Each row was made from one small tree. The marks that hang from a mark follow it in brackets, in the order of their numbers. Every link used is in the known rows. Write each row's tree.
Known rows
K_632{K_339 K_658{K_6{K_261} K_224 K_414}}: -21.3  10.2  10.4  -37.4  39.4  41.9  10.1  -15.1  5.8  2.3  16.7  44.4  -25.6  -14.1  0.0  13.5  29.1  35.5  1.4  0.7  9.6  -12.1  -12.6  -14.8  -6.2
K_370{K_261{K_632{K_658{K_6 K_224 K_414}}} K_985}: -0.7  2.7  16.2  -43.7  26.7  41.4  5.8  -7.4  -12.4  3.3  2.6  31.1  -5.3  -2.1  3.0  9.0  14.2  27.0  7.5  -6.7  -5.9  -16.6  7.6  -4.0  -7.3
K_658{K_6{K_261{K_369}} K_224 K_414{K_339}}: -13.8  -1.7  10.8  -35.4  33.7  35.0  9.3  -12.7  7.8  0.5  10.2  35.1  -13.3  3.5  -6.0  9.1  36.7  30.5  -3.9  4.5  3.5  -5.3  -16.6  -19.4  -5.5
K_6{K_261{K_369 K_632{K_339 K_658}}}: -2.4  8.9  -2.5  -11.4  26.3  37.2  1.2  -18.7  10.6  18.3  22.1  30.2  -15.5  -3.0  3.5  42.5  13.6  25.8  1.8  -3.9  -4.6  -0.7  -35.7  7.8  4.5
K_106{K_434{K_414{K_339}}}: -15.8  -7.5  16.6  14.8  10.3  -12.4  7.3  -5.0  -6.9  -4.4  10.5  -1.3  -20.1  1.7  -3.9  -41.2  0.3  7.5  -3.4  -4.8  12.4  10.0  -31.2  -11.8  8.2
K_6{K_261{K_369 K_632{K_658}}}: 4.0  3.7  -5.7  -10.5  17.2  28.6  -0.2  -11.6  7.3  15.7  9.0  24.1  -12.2  0.8  2.6  44.9  8.9  18.0  1.7  -3.8  -3.2  -2.6  -28.2  6.6  2.0
K_985{K_370{K_261{K_369 K_632{K_339 K_658}}}}: 8.8  10.2  5.2  -22.1  23.3  32.3  -9.0  -21.5  3.2  23.0  16.6  20.6  6.3  -0.8  2.0  38.0  -0.5  21.3  2.5  -4.5  -14.2  -5.6  -19.4  9.2  10.4
K_624{K_985{K_370{K_261{K_369 K_632}}}}: 20.8  0.6  -4.2  -11.1  6.1  17.8  -14.6  -7.3  -1.9  13.0  -8.0  -1.1  31.4  6.8  0.4  35.4  -10.0  -1.5  0.7  -0.2  -14.5  -8.8  6.3  15.8  11.5
K_624{K_985{K_370{K_261{K_369}}}}: 19.2  4.1  -5.8  -13.5  -2.0  5.3  -20.4  -6.8  -0.4  9.8  -11.3  -5.9  31.7  -0.3  -3.0  28.8  -11.3  -8.0  -1.0  3.4  -6.6  -8.1  14.0  5.1  10.6
K_624{K_985{K_370}}: 7.3  -0.7  -4.9  -0.9  1.4  -5.0  -11.6  1.1  0.9  -1.6  -15.1  -12.1  21.3  -6.7  0.7  22.0  -19.9  -12.7  1.1  4.4  1.4  -10.0  9.4  4.0  6.4
K_224{K_658{K_414{K_339}}}: -16.4  4.9  20.7  -26.3  28.8  10.5  1.4  -3.2  2.6  -3.6  8.2  12.3  -18.0  -3.9  0.4  3.6  3.1  16.6  -2.0  1.3  1.2  0.3  -4.6  -8.8  0.2
K_369{K_261{K_632{K_339 K_658{K_414}}}}: -8.1  13.2  10.9  -24.1  23.7  38.2  9.9  -19.1  2.2  9.2  21.8  31.0  -24.3  3.5  8.0  6.9  12.2  28.2  -0.5  -5.8  -4.4  -8.5  -12.4  6.2  6.9
K_434{K_414{K_339}}: -11.6  -5.2  13.2  12.7  8.0  -4.3  4.5  -4.8  -2.7  -1.1  14.1  5.4  -14.3  3.2  1.3  -20.5  0.5  6.4  -2.0  -3.4  5.0  8.5  -17.1  -1.3  3.9
K_261{K_369 K_632{K_658{K_6 K_414{K_339}}}}: -9.0  1.8  13.2  -41.4  42.1  39.4  9.1  -16.6  9.3  3.5  24.9  32.5  -23.3  17.3  0.5  5.1  19.6  34.7  3.6  -2.8  -8.3  -3.8  -43.0  -8.0  3.0
K_985{K_370{K_261}}: 11.1  -0.1  4.4  -5.9  -4.0  -1.3  -12.3  -3.1  -6.8  9.3  -9.6  -2.0  20.4  -4.7  -2.2  17.0  -8.6  -4.7  -2.9  -0.4  0.6  -4.6  20.3  1.6  4.0
K_632{K_339 K_658{K_6}}: -7.3  8.3  3.5  -21.0  27.9  24.0  0.6  -13.0  6.8  2.9  22.2  23.9  -18.0  -4.0  3.9  6.7  9.2  19.2  4.5  -1.1  2.0  -1.6  -23.6  -11.2  2.5
K_985{K_370{K_261{K_369}}}: 15.9  2.9  -0.5  -17.6  -3.5  6.6  -13.7  -9.5  -0.6  12.7  -4.7  0.4  22.5  2.0  -4.3  22.1  -0.6  0.1  -1.7  0.5  -6.4  -5.2  8.3  3.6  5.9
K_953{K_632}: -6.1  -3.0  1.7  6.0  14.9  10.2  9.6  3.4  -2.4  -2.9  3.7  10.0  -2.5  3.8  0.6  12.8  3.8  -0.3  -0.8  -3.0  -8.8  4.3  -6.3  8.9  -0.7
K_953{K_414 K_632{K_339 K_658{K_6 K_224}}}: -28.4  6.2  12.7  -23.6  61.2  49.5  22.6  -12.8  5.3  -2.0  26.5  52.7  -30.7  7.1  2.3  13.6  27.0  29.8  1.6  -4.3  -12.3  0.5  -30.9  -0.3  -5.3
K_624{K_985}: 3.7  1.3  -5.5  3.9  0.7  -1.3  -6.8  2.6  0.0  -2.9  -6.2  -6.7  9.0  -2.4  1.2  6.4  -10.8  -8.5  0.5  2.8  -0.4  -2.8  4.7  0.6  4.5
K_261{K_369 K_632{K_339 K_658{K_414}}}: -11.0  13.4  7.4  -34.6  30.7  39.2  9.3  -19.4  9.9  8.4  26.9  26.6  -18.4  6.5  1.4  6.7  16.6  33.0  5.3  -4.5  -12.2  -7.9  -34.6  10.9  3.8
K_632{K_339}: -6.6  5.0  2.9  -0.8  9.4  8.8  1.4  -7.0  3.0  2.6  12.7  5.4  -2.7  -4.1  1.0  -2.3  4.5  7.8  -0.4  0.0  -1.3  1.9  -7.8  1.8  2.3
K_369{K_261{K_632{K_339 K_658{K_6 K_224 K_414}}}}: -11.9  10.6  14.2  -41.3  42.9  57.7  17.5  -21.4  2.5  4.5  23.1  48.3  -27.2  4.7  8.3  4.7  29.8  42.7  2.1  -3.5  -6.7  -14.1  -14.2  -5.6  1.4

Which tree is each row?
14.1  -3.1  5.1  -1.5  -5.0  11.9  -4.5  0.5  -14.5  8.3  -4.5  -0.5  15.2  0.7  3.3  15.5  -6.5  -0.5  3.0  -7.3  -7.2  -2.2  17.2  12.0  -0.8 => K_370{K_261{K_632} K_985}
-21.3  -5.7  14.7  6.9  35.5  14.9  15.6  -1.4  0.4  -3.1  14.6  22.4  -17.9  17.2  -1.9  5.9  8.2  5.5  -7.4  -3.8  -9.5  13.4  -21.4  5.1  -0.8 => K_953{K_414{K_339} K_632}
-18.6  7.3  1.1  -26.4  50.4  52.1  14.9  -18.1  13.6  6.1  30.0  54.5  -28.5  12.2  -0.1  40.4  31.9  25.0  -0.8  -5.3  -5.3  4.5  -40.2  8.2  -2.2 => K_953{K_414 K_632{K_339 K_658{K_6{K_261{K_369}}}}}
-15.0  10.4  10.5  -51.4  50.4  58.5  16.7  -21.7  10.4  3.9  28.1  44.2  -21.4  7.1  1.9  4.1  33.3  47.3  7.9  -2.2  -14.8  -13.1  -37.0  -1.9  -1.5 => K_261{K_369 K_632{K_339 K_658{K_6 K_224 K_414}}}
5.6  7.6  9.0  -9.7  13.9  25.1  -6.3  -10.9  -9.4  15.5  13.0  14.4  -0.6  -8.9  6.4  24.3  -7.0  13.7  5.0  -8.8  -7.4  -2.7  -4.9  6.3  3.2 => K_370{K_261{K_632{K_339 K_658}} K_985}
11.3  7.8  3.9  -34.1  23.4  43.6  -5.4  -19.0  -1.4  14.8  21.6  26.4  0.1  3.7  5.2  26.6  11.1  23.6  8.5  -7.6  -12.6  -4.2  -19.2  3.0  3.1 => K_370{K_261{K_369 K_632{K_339 K_658{K_6}}} K_985}
-4.2  -3.9  0.0  -12.0  17.9  23.4  5.4  -2.6  0.8  0.0  -3.2  25.6  -4.4  -6.6  -0.3  20.0  22.2  13.9  -0.9  2.5  7.6  -4.8  3.0  -12.2  -7.4 => K_658{K_6{K_261} K_224}
-28.5  -0.2  19.1  -2.8  54.7  28.1  17.2  -6.7  0.9  1.3  17.2  39.9  -31.4  5.3  -0.4  15.9  11.7  21.9  -4.7  -2.9  -12.2  7.2  -33.6  -7.4  -3.2 => K_953{K_414{K_339} K_632{K_658{K_224}}}
-23.7  7.6  4.9  -29.3  61.0  61.0  19.2  -18.9  12.2  6.0  27.1  62.8  -29.6  6.4  -0.4  40.1  40.3  34.4  -1.0  -3.1  -9.5  0.1  -39.0  1.5  -5.8 => K_953{K_414 K_632{K_339 K_658{K_6{K_261{K_369}} K_224}}}
10.7  2.4  7.1  -10.8  13.5  15.7  -9.2  -8.1  -6.3  16.8  -1.1  12.1  7.4  -3.8  3.1  35.3  -12.3  8.6  1.1  -5.5  -5.5  -7.4  0.0  6.3  7.2 => K_985{K_370{K_261{K_632{K_658}}}}
14.3  6.0  -1.2  -12.1  15.3  25.9  -13.0  -14.3  1.1  15.4  4.8  4.5  28.3  2.9  1.4  33.9  -5.8  6.5  1.1  -0.5  -16.1  -6.4  -1.3  16.6  13.7 => K_624{K_985{K_370{K_261{K_369 K_632{K_339}}}}}
3.7  1.9  16.6  -45.4  28.7  38.7  -1.7  -15.6  -3.9  8.7  17.0  27.3  -8.1  10.8  0.8  13.4  12.5  27.1  4.6  -6.5  -8.3  -5.2  -20.1  -7.6  1.2 => K_370{K_261{K_369 K_632{K_658{K_6 K_414{K_339}}}} K_985}
-6.3  3.8  6.6  -21.6  39.4  42.8  4.9  -8.6  6.4  5.5  15.7  33.3  -13.8  -5.1  8.6  44.3  16.1  23.8  2.3  -3.1  1.2  -0.1  -11.3  6.5  -0.6 => K_224{K_658{K_6{K_261{K_632{K_339}}}}}
-1.3  7.6  0.5  -30.3  36.8  44.2  5.6  -20.0  12.1  9.5  29.7  31.4  -15.4  10.3  4.9  18.4  18.0  30.8  7.4  -4.0  -12.8  -2.1  -43.5  2.0  5.1 => K_261{K_369 K_632{K_339 K_658{K_6}}}
-13.6  10.7  7.2  -10.3  29.3  21.9  2.9  -12.2  3.4  6.9  15.5  22.9  -17.2  -15.6  2.4  8.7  7.6  24.0  2.1  0.7  -4.7  -4.4  -19.2  -11.4  0.1 => K_632{K_339 K_658{K_224}}
-18.4  -4.3  15.4  -24.9  33.1  27.1  10.0  -6.4  1.3  -3.2  5.1  31.8  -16.1  -3.3  -3.9  3.8  28.6  25.8  -5.0  3.5  10.4  -4.8  -4.8  -21.6  -7.0 => K_658{K_6{K_261} K_224 K_414{K_339}}
-1.0  7.5  13.5  -14.6  33.2  32.9  -3.2  -16.1  -4.8  19.3  9.2  26.1  3.2  -13.0  3.8  33.1  0.1  25.9  1.3  -3.4  -11.2  -9.5  -5.7  1.1  5.3 => K_985{K_370{K_261{K_632{K_339 K_658{K_224}}}}}
-10.5  4.2  8.1  -38.7  32.8  30.7  0.9  -16.0  11.2  5.1  17.9  35.8  -25.4  3.3  -3.5  19.1  23.6  27.4  -2.0  1.0  8.8  -3.2  -31.4  -19.3  -0.2 => K_632{K_658{K_6{K_261{K_369}} K_414{K_339}}}
0.7  -0.5  2.7  -18.4  26.9  27.8  5.4  -6.4  2.6  3.2  12.8  23.3  -14.7  7.2  6.1  16.2  6.0  18.0  6.2  -4.8  -4.2  -3.8  -24.1  -1.7  1.2 => K_261{K_632{K_658{K_6}}}
